Each row was made from one path, in order. Every step used is in the known rows, and no mark comes twice. Write each row's path.
Known rows:
ledaf > mekevi > sovi: 0.435	-0.693	-1.350	0.989	1.820	-1.141	-1.018	0.255	-0.439	-0.291	0.168	-0.123	-0.118	1.155	1.379	-0.224	0.690	0.844	0.297	-0.588	-1.346	-0.379	-0.825	-0.201	-0.128	0.016	0.360	0.508	-0.009	0.327	1.779
favi > mekevi > pokode: -0.222	3.429	1.336	-0.379	1.307	0.550	1.226	0.509	-0.362	1.078	-1.459	0.119	-0.487	1.093	-1.651	0.013	0.129	0.857	1.494	-0.110	0.066	1.145	0.341	-0.246	-2.467	1.769	0.533	0.253	-0.124	-1.992	0.210
sovi > pokode > vidu: 0.617	-1.292	-0.460	-0.719	-1.505	-1.455	-3.163	1.113	-1.063	0.296	-0.060	-0.867	-0.610	-1.516	0.309	1.001	0.153	-0.872	0.345	0.167	-5.444	-0.517	-0.726	-1.312	-1.038	-0.663	-0.337	1.606	-1.137	3.078	-0.386
mekevi > pokode > ledaf > sovi > favi: -0.455	0.392	0.202	1.452	-0.457	1.564	3.740	-0.740	-0.705	1.519	-0.819	0.399	-0.972	0.248	-3.496	0.022	-0.791	2.656	-0.189	0.531	4.723	-0.230	1.207	-1.268	1.801	1.272	-0.690	1.855	1.972	-4.210	-1.623
ledaf > pokode > favi > mekevi > sovi: -0.681	-0.479	-0.879	0.630	1.093	-0.244	-2.474	-1.020	1.776	-1.665	0.985	0.264	-0.887	1.705	1.844	-1.158	0.465	-2.449	0.839	0.273	3.784	0.837	-0.775	2.226	-0.959	0.142	0.149	-0.987	-1.817	0.390	0.441
pokode > favi > ledaf > sovi: 0.480	-0.550	-0.432	1.200	-0.386	1.583	3.126	0.069	0.993	4.775	0.033	-0.467	0.288	-1.252	-2.868	0.043	-0.624	0.592	-1.573	-1.050	6.367	-0.234	0.535	0.804	2.078	-2.750	-1.224	-0.876	0.283	-1.163	-0.569
pokode > favi > sovi > mekevi: -0.311	1.458	0.122	-0.561	-2.279	-0.409	1.997	-0.469	1.330	1.220	0.889	0.538	0.425	-2.332	0.330	-0.471	0.321	-2.049	-2.289	0.884	-1.398	-0.876	0.399	1.846	0.079	-0.943	0.526	-0.864	0.937	0.881	0.215
ledaf > mekevi > sovi > favi > pokode > vidu: -1.520	0.018	-1.259	-0.217	-0.186	-2.422	-5.619	-1.787	0.800	-3.216	0.528	0.449	-0.001	2.009	1.689	0.083	-0.562	1.731	0.929	0.181	-5.927	-0.291	-1.523	-3.498	-0.630	1.168	1.359	-0.812	-1.294	-1.204	-0.659
sovi > mekevi: 0.560	-0.807	0.240	-0.472	-2.676	-0.264	-0.286	0.818	-0.843	1.053	-0.431	0.279	0.895	-2.190	0.501	0.281	0.398	-0.096	-0.733	0.001	-0.249	-0.629	-0.471	0.298	-1.234	-0.879	0.158	-1.747	3.265	1.471	0.971
sovi > pokode > favi > ledaf > mekevi: 0.144	-3.339	1.316	-1.843	0.734	0.493	-1.227	-0.473	1.032	-1.944	0.587	-0.362	0.603	-0.122	1.838	-0.604	0.119	-2.483	-0.467	-0.630	0.967	0.180	-0.137	0.768	1.391	-0.969	-0.099	-1.021	-2.626	2.830	-0.319
mekevi > pokode: 0.498	3.142	0.761	-0.090	-0.131	0.001	2.253	0.546	-1.267	2.206	-1.216	-0.359	0.149	0.311	-1.823	0.471	0.021	1.513	1.133	-0.082	-2.247	-0.158	0.228	-0.169	-1.232	1.240	-0.588	2.203	-0.943	-2.098	0.755
ledaf > pokode > favi: -0.162	-1.831	-0.154	-0.400	-1.528	0.249	-0.296	-0.530	0.618	0.528	-0.171	-0.569	0.532	0.950	0.822	-0.500	-0.155	-1.593	0.526	0.399	1.909	-0.131	-0.570	2.087	0.008	-1.020	-1.024	-1.137	-2.351	-0.612	0.988
ledaf > sovi: 0.885	-0.005	-1.317	2.340	0.410	0.590	2.902	1.183	-0.755	4.379	-0.965	-0.594	-0.154	-2.073	-2.459	0.475	0.220	2.391	0.381	-0.380	2.467	-0.290	0.510	-0.411	-0.151	-1.633	-0.874	1.316	1.616	-1.281	1.196
ledaf > mekevi: 0.729	-1.831	0.151	-0.249	1.305	0.000	0.224	0.743	-0.778	0.386	-1.079	-0.210	0.506	1.558	0.591	0.006	0.124	0.843	0.503	-0.451	-0.931	0.170	-0.243	-0.481	-0.242	-0.841	0.202	-0.914	0.043	-0.493	1.355
favi > sovi > mekevi: 0.199	0.223	-0.293	-0.075	-1.517	-0.768	1.117	0.333	-0.665	0.832	0.482	0.589	0.562	-2.417	0.955	0.130	0.605	0.695	-1.119	0.390	-2.958	-0.650	0.598	0.083	-0.454	-0.959	0.840	-0.497	2.605	0.787	1.206
mekevi > sovi: 0.791	1.221	-2.063	1.411	-0.072	-1.133	-0.774	0.708	-0.890	1.832	0.830	-0.375	-0.226	-1.046	0.163	0.509	0.279	1.371	-0.582	-0.407	-1.843	-0.630	-0.546	0.457	-0.332	-0.401	-0.181	1.855	0.609	0.209	1.060
favi > ledaf > mekevi: 0.721	-3.768	0.689	-0.398	1.255	0.507	-0.182	0.805	-0.801	-0.324	-0.509	-0.188	1.100	2.446	0.844	0.001	-0.102	1.878	-0.201	-1.665	1.825	0.363	-0.180	-1.024	1.348	-1.809	-0.052	-2.596	0.512	-0.112	0.612
favi > sovi > pokode > vidu: 0.272	-0.843	-1.019	-0.290	-0.703	-2.064	-1.486	0.486	-0.821	0.299	0.986	-0.658	-0.723	-1.790	0.482	1.148	0.155	0.037	0.313	0.644	-8.238	-0.575	0.245	-1.935	-0.029	-1.137	0.078	1.950	-1.703	2.437	-0.294
mekevi > pokode > favi: -0.170	4.503	1.180	-0.568	-0.681	0.626	2.891	-0.246	0.663	2.932	-0.747	-0.301	0.207	0.440	-2.274	0.010	-0.332	-1.179	0.000	0.458	-1.088	-0.314	0.101	1.567	-1.145	1.395	-1.159	1.432	-2.334	-2.020	-0.115
ledaf > pokode > favi > mekevi: -0.453	-1.163	0.835	-0.962	0.237	0.723	-1.243	-0.514	1.355	-1.069	-0.134	0.197	-0.282	1.880	0.908	-1.010	0.110	-2.353	1.262	0.311	4.223	1.427	-0.488	1.926	-1.253	-0.458	-0.246	-2.686	-1.488	-0.031	0.354
ledaf > pokode: 0.427	-3.020	-0.499	0.076	-0.885	-0.004	-1.197	0.394	-1.344	-0.324	-0.627	-0.655	0.583	0.993	1.434	-0.072	0.188	0.978	1.828	-0.130	0.650	0.137	-0.322	0.134	-0.035	-0.625	-0.753	-0.197	-0.748	-0.912	1.802
favi > pokode > ledaf > mekevi: 0.017	-1.213	0.350	-0.585	2.067	0.997	-2.040	0.342	-0.174	-3.243	-0.905	-0.294	1.777	3.601	0.730	0.170	-0.511	-1.226	1.118	0.266	-1.323	0.789	-0.647	-1.125	0.570	0.165	-0.304	-3.996	-0.896	0.546	-0.975

Write each row's path:
0.075	0.393	-1.205	0.164	1.890	-1.026	-3.487	0.334	-0.124	-2.028	1.121	0.027	-1.038	-2.720	2.297	0.050	0.904	-0.511	1.041	-0.029	-1.441	1.029	-0.250	0.194	-1.920	0.586	0.978	2.382	0.394	3.263	0.482
favi > mekevi > sovi > pokode
0.456	-1.454	-0.926	0.032	2.068	0.095	-3.326	0.866	-0.025	-3.860	1.643	0.186	-1.432	-0.920	2.308	0.317	0.552	-2.465	-0.260	0.207	0.820	1.118	-0.157	0.541	0.151	0.383	0.497	0.422	1.422	4.446	-1.424
favi > mekevi > sovi > pokode > ledaf
-0.197	0.725	1.726	-0.746	-1.893	0.861	0.803	0.339	-0.925	-1.307	-0.641	0.495	0.734	0.745	-0.316	-0.104	0.225	-2.030	-0.360	0.557	1.207	-0.575	0.044	0.492	-0.024	1.263	-0.285	-1.959	2.369	0.882	-1.230
sovi > mekevi > pokode > ledaf
-0.184	2.627	1.355	-0.747	-2.236	-0.218	0.908	0.068	-0.807	-0.001	-1.105	0.292	0.692	-0.875	-0.162	-0.055	0.377	-0.277	0.628	0.288	-1.084	-0.677	0.114	0.287	-2.104	1.462	0.467	0.385	1.677	0.032	0.546
sovi > mekevi > pokode
0.201	1.905	0.682	-0.755	0.250	0.637	0.579	0.448	1.585	2.284	-0.198	0.277	-0.504	0.239	-0.923	-0.357	-0.141	-1.804	-1.101	0.085	2.551	1.232	-0.386	1.726	-1.365	-0.703	-0.139	-1.708	0.112	-0.163	-0.235
pokode > favi > mekevi
-0.740	-4.933	-1.222	0.316	-1.320	-0.597	-2.933	-1.366	-0.652	-2.338	1.325	0.490	-0.012	0.485	3.314	-0.310	-0.677	4.294	0.241	-1.129	4.004	-0.035	-0.117	-1.051	2.718	-0.251	0.055	0.822	0.702	-2.376	0.855
mekevi > sovi > favi > ledaf > pokode
-0.708	3.243	1.475	-0.997	-0.091	0.202	0.763	-0.819	0.005	-0.060	-1.002	1.095	-1.044	0.443	-0.838	-0.059	-0.548	3.264	0.762	0.223	0.691	1.187	0.489	-1.152	-1.929	2.526	1.032	0.718	1.363	-4.456	0.156
sovi > favi > mekevi > pokode
-0.147	2.586	-1.048	0.476	0.970	-0.242	-0.896	-0.032	1.767	1.533	1.087	0.387	-1.040	-0.299	-0.291	-0.445	0.441	-2.064	-1.735	0.048	1.779	0.593	-0.769	2.086	-1.248	-0.068	0.219	0.009	0.060	0.792	-0.221
pokode > favi > mekevi > sovi
-0.102	-4.055	-0.765	0.001	1.070	-1.987	-4.751	0.085	-0.310	-3.838	1.327	-0.401	-0.640	1.101	2.935	0.242	0.400	-1.149	0.363	-1.226	-3.350	-0.379	-0.847	-2.073	1.048	-1.320	0.527	0.570	-1.739	4.401	-0.912
favi > ledaf > mekevi > sovi > pokode > vidu
1.067	-1.845	-1.147	2.156	0.734	1.561	2.654	1.504	-0.836	2.335	-0.836	-0.578	-0.229	-0.379	-2.880	0.463	-0.146	0.622	-0.576	0.010	5.014	-0.102	0.499	-0.275	2.036	-1.856	-1.437	-0.737	2.304	-0.100	-0.882
pokode > ledaf > sovi
-0.675	3.218	1.051	-0.558	1.957	0.035	4.237	-0.919	1.359	0.391	-0.053	0.101	0.006	2.587	-0.737	-0.886	0.063	-0.937	0.626	0.774	-3.517	-0.212	0.890	0.672	-0.036	1.318	0.283	0.484	-3.780	-2.375	0.179
ledaf > mekevi > pokode > favi > sovi
0.010	-3.719	-0.741	-0.042	-1.926	-1.282	-2.752	0.540	-0.992	-0.115	-0.658	-0.692	-0.255	2.600	0.581	0.360	-0.104	0.001	1.861	-0.146	-1.742	-0.169	-0.991	-1.224	-0.081	-1.649	-0.948	-1.777	-1.114	0.284	0.333
ledaf > pokode > vidu
0.708	-0.620	0.422	-0.903	-1.264	0.802	0.677	0.459	0.575	2.839	0.642	-0.260	0.764	-0.114	-1.091	0.400	-0.636	-0.257	-2.564	-1.137	3.053	-0.033	-0.220	1.419	1.619	-2.352	-1.367	-1.662	-0.125	-0.139	-0.310
pokode > favi > ledaf
0.206	0.972	-1.088	0.855	1.650	-0.592	-1.519	0.654	0.069	0.748	0.529	0.307	-0.878	-0.056	0.530	0.106	0.403	0.694	-0.383	-0.561	0.564	0.886	-0.593	0.295	-1.357	0.044	0.678	0.233	1.503	0.226	0.611
favi > mekevi > sovi
-0.418	2.610	1.712	-0.821	0.997	0.452	2.772	-0.756	1.123	0.560	-1.026	-0.169	0.113	2.829	-1.192	-0.659	0.089	-2.039	0.752	0.381	-0.780	-0.202	-0.101	1.188	-0.981	1.636	0.056	-0.151	-3.334	-1.606	0.416
ledaf > mekevi > pokode > favi
-0.705	3.070	0.930	-0.247	-1.314	-0.434	2.634	-0.440	-0.588	0.017	-0.272	0.588	0.591	-1.497	0.078	-0.173	0.516	0.396	0.602	0.693	-3.864	-0.797	1.008	-0.031	-1.365	1.406	1.047	0.390	1.055	-1.164	0.511
favi > sovi > mekevi > pokode
-0.503	2.512	-0.337	-0.552	-1.967	-0.378	-2.330	-0.777	-0.339	-0.053	-0.485	0.427	1.295	-1.376	0.198	0.741	-1.386	3.685	0.333	0.447	-3.112	0.422	-0.226	-1.844	-0.579	1.024	0.377	-0.146	0.961	-3.319	1.043
sovi > favi > pokode
-0.054	1.067	0.633	-1.407	0.611	0.362	-1.227	-0.065	1.449	-0.399	0.447	0.038	-0.695	-2.142	0.440	-0.143	0.312	-3.086	-0.317	0.599	0.059	1.134	-0.157	1.636	-1.801	0.036	0.485	0.332	-0.963	2.532	-0.429
sovi > pokode > favi > mekevi
0.383	-2.348	0.955	-0.985	0.700	0.890	0.737	-0.162	1.162	0.612	0.045	-0.078	0.934	2.336	0.507	-0.461	-0.184	-0.721	-1.361	-1.278	2.967	0.142	-0.361	0.488	1.547	-1.803	-0.627	-3.328	-1.244	-0.136	-0.075
pokode > favi > ledaf > mekevi
-0.277	2.443	0.655	1.620	-1.237	0.751	3.397	-0.228	-0.412	1.407	-1.520	0.121	0.219	-2.234	-1.989	-0.382	0.639	0.421	1.357	0.385	2.429	-0.816	0.730	-0.081	-1.466	0.820	-0.003	1.377	2.156	-0.831	0.257
ledaf > sovi > mekevi > pokode
0.625	-2.628	-0.448	1.294	-1.117	1.521	1.514	0.992	-0.458	0.644	-0.456	0.257	0.128	-1.761	-1.410	-0.032	0.246	-1.028	-0.692	0.268	5.754	-0.661	0.421	0.330	1.143	-1.747	-0.341	-2.571	4.722	2.130	-0.987
pokode > ledaf > sovi > mekevi
-0.288	1.910	0.825	1.129	0.105	1.737	4.792	-0.477	1.016	3.870	-0.704	-0.408	0.070	-0.061	-4.064	-0.371	-0.506	0.588	-0.419	-0.778	5.777	-0.280	1.025	0.834	1.092	-0.366	-1.269	0.666	-1.457	-2.689	-1.155
mekevi > pokode > favi > ledaf > sovi
-0.296	-0.041	-0.811	-0.198	1.506	-1.030	-2.202	-0.924	1.401	-2.626	1.608	-0.143	-0.439	-1.156	2.696	-0.703	0.694	-3.348	-0.086	0.459	-2.629	-0.569	-0.746	1.408	-0.320	0.726	0.596	2.143	-2.609	3.677	0.771
ledaf > mekevi > sovi > pokode > favi
0.339	-3.208	0.111	-0.650	2.694	0.110	0.249	0.489	-0.597	-3.798	0.917	-0.394	-0.024	0.657	2.211	0.117	0.334	-1.232	0.008	0.678	-3.443	0.290	0.889	-0.669	1.851	-0.116	0.493	-0.605	-0.979	2.992	-0.476
favi > sovi > pokode > ledaf > mekevi
0.616	0.747	0.919	-0.001	0.048	0.976	1.807	0.979	-1.234	0.539	-0.881	-0.382	0.043	2.201	-1.929	0.712	-0.391	-0.200	-0.018	0.336	0.410	-0.084	0.261	0.314	0.579	1.135	-0.958	-0.380	-0.058	-1.061	-1.207
mekevi > pokode > ledaf
-1.268	1.429	-1.035	0.025	0.715	-1.339	-3.704	-1.781	0.339	-3.244	0.435	0.717	0.704	0.671	2.702	-0.096	-0.535	2.715	1.059	0.147	-3.466	0.047	-0.687	-1.841	-0.399	2.281	1.506	0.049	-0.630	-2.541	1.097
ledaf > mekevi > sovi > favi > pokode
-0.451	-0.014	-1.130	0.803	2.564	0.007	-3.387	-0.022	0.242	-4.061	0.385	-0.228	1.001	3.134	1.509	-0.037	-0.296	-1.245	0.750	0.152	-1.947	0.422	-0.815	-0.584	0.941	1.159	0.179	-2.548	-0.861	1.591	-0.977
favi > pokode > ledaf > mekevi > sovi
-0.344	0.512	1.054	-0.752	0.522	-0.749	0.004	0.285	-0.626	-0.285	-1.490	-0.371	-0.522	4.505	-1.231	-0.071	0.163	-0.291	2.007	-0.108	-4.336	-0.338	-0.693	-2.280	-1.450	0.248	0.028	-0.554	-2.432	-0.962	-0.684
ledaf > mekevi > pokode > vidu
-0.356	5.227	0.633	-0.202	-0.052	0.057	4.389	-0.815	0.835	2.887	0.152	-0.169	-0.224	0.400	-2.190	-0.163	-0.252	-0.396	-0.354	0.955	-3.664	-0.423	1.039	1.374	0.016	1.251	-0.370	1.524	-2.978	-2.699	-0.119
mekevi > pokode > favi > sovi
0.966	-0.859	-1.164	1.257	0.467	0.239	1.040	0.810	-0.949	1.628	-0.300	-0.862	-0.271	-4.564	-0.856	0.524	0.502	1.009	1.256	0.211	-0.060	-0.193	0.747	-0.401	-0.554	-0.695	-0.265	3.420	0.508	1.537	1.031
ledaf > sovi > pokode
-0.292	-2.089	-0.068	0.849	0.895	1.860	1.549	0.132	0.271	0.450	-0.338	1.108	-1.424	-0.563	-1.773	-0.186	-0.703	2.403	-1.327	0.194	7.939	1.438	0.829	-1.054	1.568	-0.793	0.518	-1.389	4.274	-2.564	-1.431
pokode > ledaf > sovi > favi > mekevi
-0.067	-3.132	-0.872	0.346	0.763	-0.465	-1.673	-0.597	-0.259	-2.907	1.284	0.823	-0.821	2.140	1.867	0.022	-0.449	1.425	-1.762	-0.130	1.797	-0.053	-0.503	-0.856	2.524	0.623	0.603	-0.988	1.983	-0.719	-0.399
pokode > ledaf > mekevi > sovi > favi
0.016	1.687	-1.359	0.248	-0.547	-1.209	-1.906	-0.457	0.924	-0.137	1.775	-0.478	-0.544	-3.376	1.292	-0.094	0.414	-2.687	-1.099	0.624	-2.727	-0.848	-0.467	2.184	-0.192	0.406	-0.523	3.584	-2.177	3.095	0.449
mekevi > sovi > pokode > favi
0.484	-0.027	-1.986	0.760	0.095	-1.430	-2.764	0.376	-0.956	-0.666	1.321	-0.566	-0.417	-3.513	1.788	0.557	0.515	0.105	0.159	0.072	-4.024	-0.532	-0.356	0.389	-0.282	0.542	-0.020	4.470	-0.440	3.123	1.288
mekevi > sovi > pokode
-0.352	0.536	1.012	1.008	-1.240	1.152	2.727	-0.060	-0.584	0.899	-1.046	0.297	0.706	-1.437	-1.995	-0.555	0.283	1.060	0.585	-0.886	4.980	-0.585	1.172	-0.610	0.309	-0.321	0.080	0.182	2.632	-0.693	-0.422
favi > ledaf > sovi > mekevi > pokode
-0.823	2.236	0.623	-0.518	-2.387	-1.658	0.893	-0.257	-0.474	-0.157	-0.279	0.346	-0.444	0.394	-0.808	0.177	0.478	-0.748	0.586	0.805	-6.201	-1.275	0.332	-1.562	-1.222	0.481	1.003	0.268	0.329	0.169	-1.053
favi > sovi > mekevi > pokode > vidu
-0.754	-0.941	1.879	-1.196	0.058	0.413	0.640	-1.173	-0.494	-1.945	-0.698	0.731	0.525	2.877	0.320	-0.171	-0.737	4.226	0.357	-1.083	1.733	0.366	0.605	-2.132	1.124	1.503	0.708	-0.211	-0.215	-4.075	0.298
sovi > favi > ledaf > mekevi > pokode
0.609	0.202	-0.997	-0.215	0.286	-0.866	0.411	0.453	-1.050	0.196	0.853	-0.545	0.020	-3.609	1.037	0.637	0.241	1.269	0.350	0.664	-6.007	-0.074	0.944	-0.334	0.104	-0.362	0.329	3.371	-0.554	1.311	1.454
favi > sovi > pokode
0.394	-1.696	0.640	-1.315	-1.172	0.397	-0.883	-0.036	0.633	0.708	0.986	-0.540	0.711	-2.339	0.660	0.266	-0.414	-1.698	-1.600	-0.600	0.648	0.050	0.121	1.228	1.164	-1.345	-0.769	0.449	-1.301	2.697	-0.580
sovi > pokode > favi > ledaf
-0.613	0.935	-1.586	0.305	-0.963	-0.326	-3.787	-0.829	0.163	-2.265	1.205	0.583	0.527	-0.026	0.727	0.640	-1.264	1.714	-1.023	0.542	-1.333	-0.012	-0.487	-1.117	1.955	1.763	0.064	-0.768	1.107	-1.440	-1.266
mekevi > sovi > favi > pokode > ledaf
0.070	1.507	1.463	-0.682	1.750	1.585	1.003	1.081	-0.415	-0.787	-0.882	0.323	-0.731	2.998	-1.621	-0.082	-0.177	-0.987	0.497	0.151	2.500	1.585	0.199	-0.124	-0.488	1.388	-0.127	-1.808	0.829	-0.736	-1.779
favi > mekevi > pokode > ledaf
-0.096	-1.982	0.497	0.419	-2.283	1.317	2.279	-0.264	1.569	2.256	0.182	0.272	0.674	-2.548	-1.564	-0.613	0.199	-1.403	-1.899	-0.578	7.339	-0.948	0.390	1.381	1.318	-2.619	-0.546	-2.307	2.639	1.180	-0.852
pokode > favi > ledaf > sovi > mekevi
